Each row was made from one small tree. Brackets hold a mark, then the marks that hang from it, in alphabetical order. Every link used is in the known rows. Write each row's tree.
In the rows, zero is written as 128.
Known rows
(L (B (Z C E R T))): [174  92 236 135 156  85 109 119 103 123 138 127 125 100 119 125 129 120
  99 174 127 158 172  68 109 103 135  94 130 149 126 142 118 121 121 116
 154]
(W T U): [142 133 146 126 137 105 121 135 165 120 125 129 133 129 152 112 128 153
 134 123 126 107 150 145 102 140 129 141 120 114 148 117 121 138 167 132
 159]
(C (E (T (Z (B D) U))) H): [104 150 184 155  99  96 123 181 125  93  91 123 117 106 135 122 106 153
 101 180  89 134 116 114 112 173 105  93  59 200 110 109 172  96 135 108
 144]
(D Z): [132 108 142 117 126 132 131 140 128 128 129 131 109 124 141 136 109 123
 124 139 133 126 129 131 140 112 130 144 123 134 129 117 125 135 150 128
 139]
(C (E T Z) H): [129 133 175 139 116 119 135 203 142  99 112 128 123 120 129 115  84 113
 108 144  93 126 115 132 131 137 128 112 103 171 120  88 146 127 153 107
 131]
(L (Z C)): [134 115 146 146 134 114 114 125 106 115 142 128 115 126 127 117 113 139
 122 157 147 126 158  87 127  98 140 124 109 135 132 127 136 123 127 121
 142]
(B L): [119 141 133 138 112 132 141 133 148 122 133 127 122 132 137 137 118 145
 130 129 115 126 131 115 125 117 122 140 122 132 126 127 135 141 133 138
 113]
(B L (Z R (T E))): [160 111 221 134 114 114 135 106 122 134 117 126 120 119 149 127 132 157
  95 160 128 146 139  91 113 134 119 134 120 151 129 137 152 147 127 111
 125]
(E (Z (B L) T U)): [133 178 189 145 145 126 142 142 136 106 125 128 118 123 169 141 109 158
  95 160  93 145 131 116 108 154 102 136  90 174 141 100 125 115 132 154
 146]
(U (Z R)): [128  89 158 126 144 124 133 105 129 140 116 152 132 132 128 127 142 137
 130 146 140 132 127 147 119 128 125 110 148 139 139 122 126 128 126  98
 143]
(D (Z B (C H) E T U)): [132 118 227 132 147  77 117 146  72  95 117 130 123 119 158 140 109 128
  84 176 109 170 148 104 122 155 129 124  56 232 160 128 123 109 134 153
 164]
(W T (Z B L)): [160 121 176 137 128 103 113 143 121  97 132 118  95 105 143 112 144 162
 126 142 144 125 162 144  75 119 112 120 131 147 125 118 106 115 148 138
 153]
(C (E T Z)): [149 133 178 130 122 128 117 186 143 100 130 123 127 104 124 121 101 115
 113 152 106 125 120 150 127 129 130 117 127 144 121  94 143 133 148 112
 145]
(U (Z B (D R) H L)): [144 117 201 154 114  89  84 100 114 114 113 150  78  70 125 140 171 158
 135 155 140 146 130 125  59  92 147 105  96 222 140 125 130  80 124 119
 155]
(D R (Z (B L) C E)): [160 101 211 132  95  89 107 154 109  94 154 119 116  98 154 168 121 139
 111 173 102 149 153 118 117  68 132 153 103 202 147 142 125 136 138 155
 155]
(Z B C H L R T): [178 137 234 149 158  85  88  92  47 107 136 127 107  79 117 112 187 151
  99 157 134 170 150  76  86 158 130  84  77 213 134 155 121 108 105 141
 127]
(W T Z): [148 117 146 117 134 103 129 136 150 117 140 136 105 125 141 108 108 146
 137 132 158 121 163 158  98 127 118 133 151 102 133 106 126 132 157 122
 148]
(C E H): [106 119 147 148 106 102 135 148 111 118 102 136 141 138 123 106 113 109
 109 136  97 139 109 125 131 133 125 111 101 167 129 121 142 124 125 115
 114]
(T (Z (C E H) D)): [115  99 164 147 111  80 102 141 111  97 112 148 109  97  88  95 106 136
 119 174 121 133 126  98 119 136 132 101  81 207 124 146 166  98 118 119
 143]
(D R (Z C E U)): [156  84 213 109 132  89 121 135  96 103 132 131 128 129 141 146 108 131
 128 175 125 155 122 152 126  91 140 150 112 215 162 149 143 131 135 142
 182]
(L B (Z D E H R U)): [143  85 229 147 137  73  96  99 101 112 130 162 105 117 143 116 137 138
  95 171 141 165 143  82  73 107 127  79  84 189 131 110 132  67  93 109
 159]
(R D (Z H L (T W) U)): [148 120 214 131 138  92 150 115  67 127  97 132  63  76 161  94 150 161
  99 138 164 166 110  95  94 191 137 102  67 241 115 154 171  65 115 113
 159]
(T E (W (U (Z (C H) D)))): [113  74 168 153 105  59 112 111 122 111  83 144 117 117 129 124 139 192
 122 177 146 110 133 118 116 147 137 142  51 209 166 137 148  98 146 105
 209]
(W (Z B T)): [151 137 173 130 144 109 121 124 113 120 137 128 111 102 145 123 124 139
 110 147 131 148 152 124 107 145 109 127 122 117 135  97 105 111 121 130
 143]
(D (Z C E H (L B))): [140  87 213 150 143  85  96 144  80  97 151 126  88  95 120 141 137 122
 115 164 141 142 164  76  89  76 156  96 100 211 109 143 112 113 146 142
 150]
(U (Z D (E T) (L B) R)): [167  57 241 136 127 109  84 140 133 105 132 144  99  87 112 145 165 137
 133 154 147 140 145 128  68  92 134  77 125 185 125 111 116  98 124  99
 164]
(T (E (Z C H R U)) W): [157 110 217 133 144  68 123 103  63 108 113 129 123 124 132 109 145 179
  88 191 147 146 114 123 114 172 118 115  73 241 143 159 163 106 115 117
 188]
(T E (Z C L R U)): [154  71 220 132 148 100 118 110  59 101 116 124 130 138 103 105 161 183
 117 188 144 131 114 118  96 152 116 108 104 251 125 182 159 118 102 121
 170]
(C (E T)): [144 128 171 133 106 119 107 160 128 112 128 119 136 104 116 117 124 113
 119 135 109 135 119 141 128 133 133 112 120 139 129 106 146 140 135 111
 131]
(L (B (Z C E R))): [158  78 204 138 143  86 116 125 114 115 134 121 130 114 117 129 130 130
 107 179 119 140 161  81 118  81 134  94 141 150 118 149 120 116 123 116
 166]
(U (Z D)): [116 103 137 135 124 117 109 103 154 128 119 156 105 102 124 137 132 142
 142 146 152 124 138 145 108 115 136 122 124 142 142 117 134 104 136 114
 158]
(U (Z H)): [ 98 130 146 143 149 108 124 107 136 134 119 154 109 116 129 135 133 136
 131 140 147 125 145 126 103 131 151 108 129 147 128 110 135 123 142 108
 135]
(E T (Z C D H L)): [172 138 204 140 141 102  86 152 127  79 143 128  66  61 106 124 130 162
 137 158 155 125 152 102  95 119 151 101  83 208 123 127 142  98 151 134
 162]
(Z C E H L T U): [143 139 243 140 171  83 105 110  61  94 128 136 113 104 124 119 156 143
 114 157 144 173 141 101  81 155 149  99  75 243 144 162 137 119 111 151
 147]
(E T (Z B H (R D) U)): [169 143 208 125 138  92 135 150 130 102 126 133 104  89 165 127 138 169
  82 174 101 137 133 111 112 186 123  81  94 201 132 106 141  69 141 108
 184]
(C (E T) H): [126 127 166 142 102 107 123 180 126 110 109 126 137 124 119 114 107 110
 114 131  97 138 116 125 133 148 135 106  96 162 129 101 148 132 138 103
 118]
(Z B): [133 140 136 140 121 115 113 132 115 120 126 119 133 110 138 137 146 133
 112 138 109 132 137 118 123 133 118 122 112 137 129 125 116 111 123 137
 135]

Which tree is each row?
[118 101 184 114 139 109 124 160 129 114 106 124 126 115 140 118 131 160
 125 158 125 118 118 128 105 160 131 147 105 172 120 142 135 127 118 113
 172] | (T (W U) (Z E))
[151 115 240 133 163  60  99  92  80  99 131 150  94  73 135 110 140 138
 105 162 168 185 155 113  86 159 140 101  71 227 141 154 155  78  99 146
 165] | (R (Z C D E H T U))
[134 110 157 134 159 101 141 110 100 112 120 120 121 129 133 111 121 147
 127 152 139 141 131 132 130 135 122 127 112 178 130 150 149 102 117 137
 166] | (R (Z C U))
[169  81 194 137 138  76 113 132 115  84 132 120 116 123 139 101 144 199
 139 166 156  99 169 145  79 119 126 143 115 162 149 139 124 133 169 133
 198] | (W (T E) U (Z C L))
[137 191 205 160 161  88 123 119 110  92 139 130 103 103 153 134 116 168
  93 179 102 151 153  82  99 159 123 117  65 207 144 116 134 110 137 161
 151] | (E (Z (B L) C H T U))
[115 141 202 150 129  82  99 150 163  96 118 135 115  70 166 160 155 170
 119 171 126 120 173 135  79 138 145 105  85 150 132  99 123 111 163 103
 176] | (W (U (Z (B D) (E T) H)))
[137 114 145 145 115 106 110 116 166 131 117 128  90  96 121 131 112 140
 127 150 123 118 147  78 114  81 133 112 127 110 115 114 128  89 143 117
 159] | (L (B (Z D)))
[139 163 180 130 161 120 124 138 124 123 137 146  97  99 141 122 112 123
 106 139 142 146 145 108 102 153 136 115 109 153 123 104 129 119 141 129
 120] | (E (Z H T))
[105 108 146 135 138 112 135 118 148 134  92 136 124 128 146 126 136 168
 139 148 132 104 117 144 122 142 132 152 109 140 148 112 128 127 149 103
 184] | (T (W (U Z)))
[135 109 195 115 157 101 137 101 102 131 115 147 114 135 148 120 128 144
 111 158 127 154 112 130 126 149 120 117 100 186 138 121 142 117 132 119
 150] | (D (Z H R U))
[149 108 163 131 114  94 112 132 141 114 124 124 142 131 157 118 145 163
 115 136 135 103 150 148  92 146 132 145 111 135 150 126 129 140 165 132
 167] | (W (T E) U)
[145 124 192 152 133 100 105 111  86 123 129 139 113 113 152 113 151 143
  88 159 129 151 146  84  97 131 123  95  93 157 121 110 124  99 101 111
 126] | (L (Z B H R))
[155  90 213 137 124 108 106 135  88 108 133 132 136 119 158 126 153 128
  84 165 124 154 147 111 102 116 118 108 107 159 127 123 114 107  89 115
 139] | (L (Z B E R))
[138 132 160 152 120 115 116 154 116 101 122 125 137  97 138 122 125 121
  91 169  83 132 122 142 121 125 112 114 114 160 123 111 123 106 130 132
 151] | (C (E (Z B)))
[136  80 189 133 160 125 139 111 133 125 101 147 129 134 136 117 165 173
 147 152 125 115 115 146  99 123 123 121 127 165 142 126 112 124 138 102
 172] | (W (U (Z L R)))
[183 119 191 121 131 119 137 142 112 120 139 141 109  83 166 123 140 140
  74 165 112 146 138 106 120 171 112 100 117 161 130 123 119  80 129 118
 157] | (E (Z B (R D) T))
[125 120 208 148 142  74 130 176 137  97 106 108 119 137 127 140  83 140
 115 170  99 130 160  71 122 111 147 101 101 184 129 115 137 110 153 117
 179] | (L (B (Z (C H) (E T) U)))
[176  89 235 123 138  79  98  96  54 122 144 140 109  97 133 123 147 135
  84 173 164 164 154  96 113 150 140 111  86 197 144 141 142 137 134 126
 143] | (D (Z C H R (T E)))
[141 104 206 167 137  86 114 117  54  86 105 107 129  95 127  99 159 149
 104 177 105 155 114 133 108 128 112 103  87 239 125 161 145  86 106 145
 171] | (R (Z B (C E) L U))
[136  89 159 152 136 127 132 142 105 124 126 114  92 117 128 119 138 124
 125 122 139 131 136 104  93  88 123 103 133 158  86 127 116  97 124 127
 129] | (R (Z (L B)))
[135 116 164 172 127  76  78 105 110 112 154 144  78  91 115 118 122 140
 115 163 156 130 177  43  91  78 149  88  85 148 123 110 130  76 128 125
 148] | (L B (Z C D H))
[138 109 184 134 137  87 137 115  90 103 125 135  78  98 142 122 130 168
 116 174 136 131 132  89 122 136 152 107  82 235 134 159 152  86 159 134
 186] | (R (D (Z C H L U)))
[168 122 252 141 153 112 116 127  76 110 122 150 108  89 122  91 149 120
  93 162 124 167 110 124  86 150 123  82 100 210 116 126 137 118 116 115
 119] | (C (E (Z H L R T)))
[157 105 191 128 145  86  96  94  97  99 125 136 118  97 109 112 150 178
 114 196 122 146 127 109 108 160 104 102  87 212 143 156 144  76  94 135
 186] | (T (Z B C D R U))
[123 110 196 162 110  82 125 148  94  94 118 133 133 117 115 105 124 154
  90 186  75 144 130  80 118 146 105  99  83 220 116 144 151 118 105 122
 121] | (T (Z (B L) (C E H) R))
[146 134 177 159 134  75  96 128  83  92 139 118 117  92 135 138 146 154
  81 184 126 125 166 101 103 138 137 111  90 202 128 137 127 105 138 142
 164] | (T (E (Z B C H)))
[142 136 167 159  96  80  84 141 112  88 139 125 110  64 117 108 136 150
 104 189 128 123 169 121  90 135 119  92  95 165 112 156 160 111 152 132
 150] | (W (T (Z (B D) (C E))))
[126 124 161 146 132  90 118 106  92 102 118 128 153 129 111 105 127 134
 118 171 103 142 111 136 135 135 125 113 100 184 150 147 153 121 121 134
 166] | (Z (C E) U)
[159 132 202 137 140  91  88 130  77  98 148 121 136  85 133 138 153 123
  92 158 125 163 166 103 105 143 136 113  95 173 146 147 114 120 109 154
 144] | (Z B C E T)
[149  79 180 131 108 106 129 132  82 112 109 112 100 122 128 113 148 174
 125 154 164 126 115 139  97 127 114 143 111 179 122 143 136 122 118 109
 164] | (T E (W (Z L)))
[150  88 137 132 124 100 144 126 111 118 139 126 100  91 139 114 124 141
 115 148 148 125 155 105 138 132 140 108 128 162 115 160 150  84 136 121
 164] | (R D (Z C))
[138  86 191 121 136  97 122 115 119 105 112 140 113 101 149 120 132 139
 121 148 148 161 120 161 103 134 118 125 105 195 130 146 145  79  99 134
 168] | (R (Z D E U))
[140 143 213 129 157  76  98 139 108  91 138 122 130 108 123 135 131 143
 122 156 132 147 151 118 107 152 155 104  91 205 145 135 147 123 128 134
 165] | (Z C (E T) H U)
[142 108 209 130 138  85 111 122  90  88 125 131 131  98 133 130 153 173
 103 209 125 150 140 122 103 151 101  92  89 212 122 178 146  95 101 129
 173] | (T (Z (B D) C E R U))
[136 122 183 169  96  98 116 144  93 110 119 119  71  89 138 134 147 165
  97 168 158 119 134  89  75 105 121  97  71 199  84 139 145  91 150 114
 147] | (T (E (Z H (L (B D)))) W)
[118 121 142 155 142  98 102 108 115 111 131 130 127 106 125 143 146 148
 121 168 125 122 162 122 118 120 137 114 118 156 146 131 117 113 138 128
 167] | (U (Z B C))
[146 116 227 142 146  60 113  90  40 119 111 120 101  99 141 103 147 159
  85 159 174 170 135 102 100 188 135 123  58 236 137 159 174 100 109 131
 165] | (R (Z C H (T E W) U))
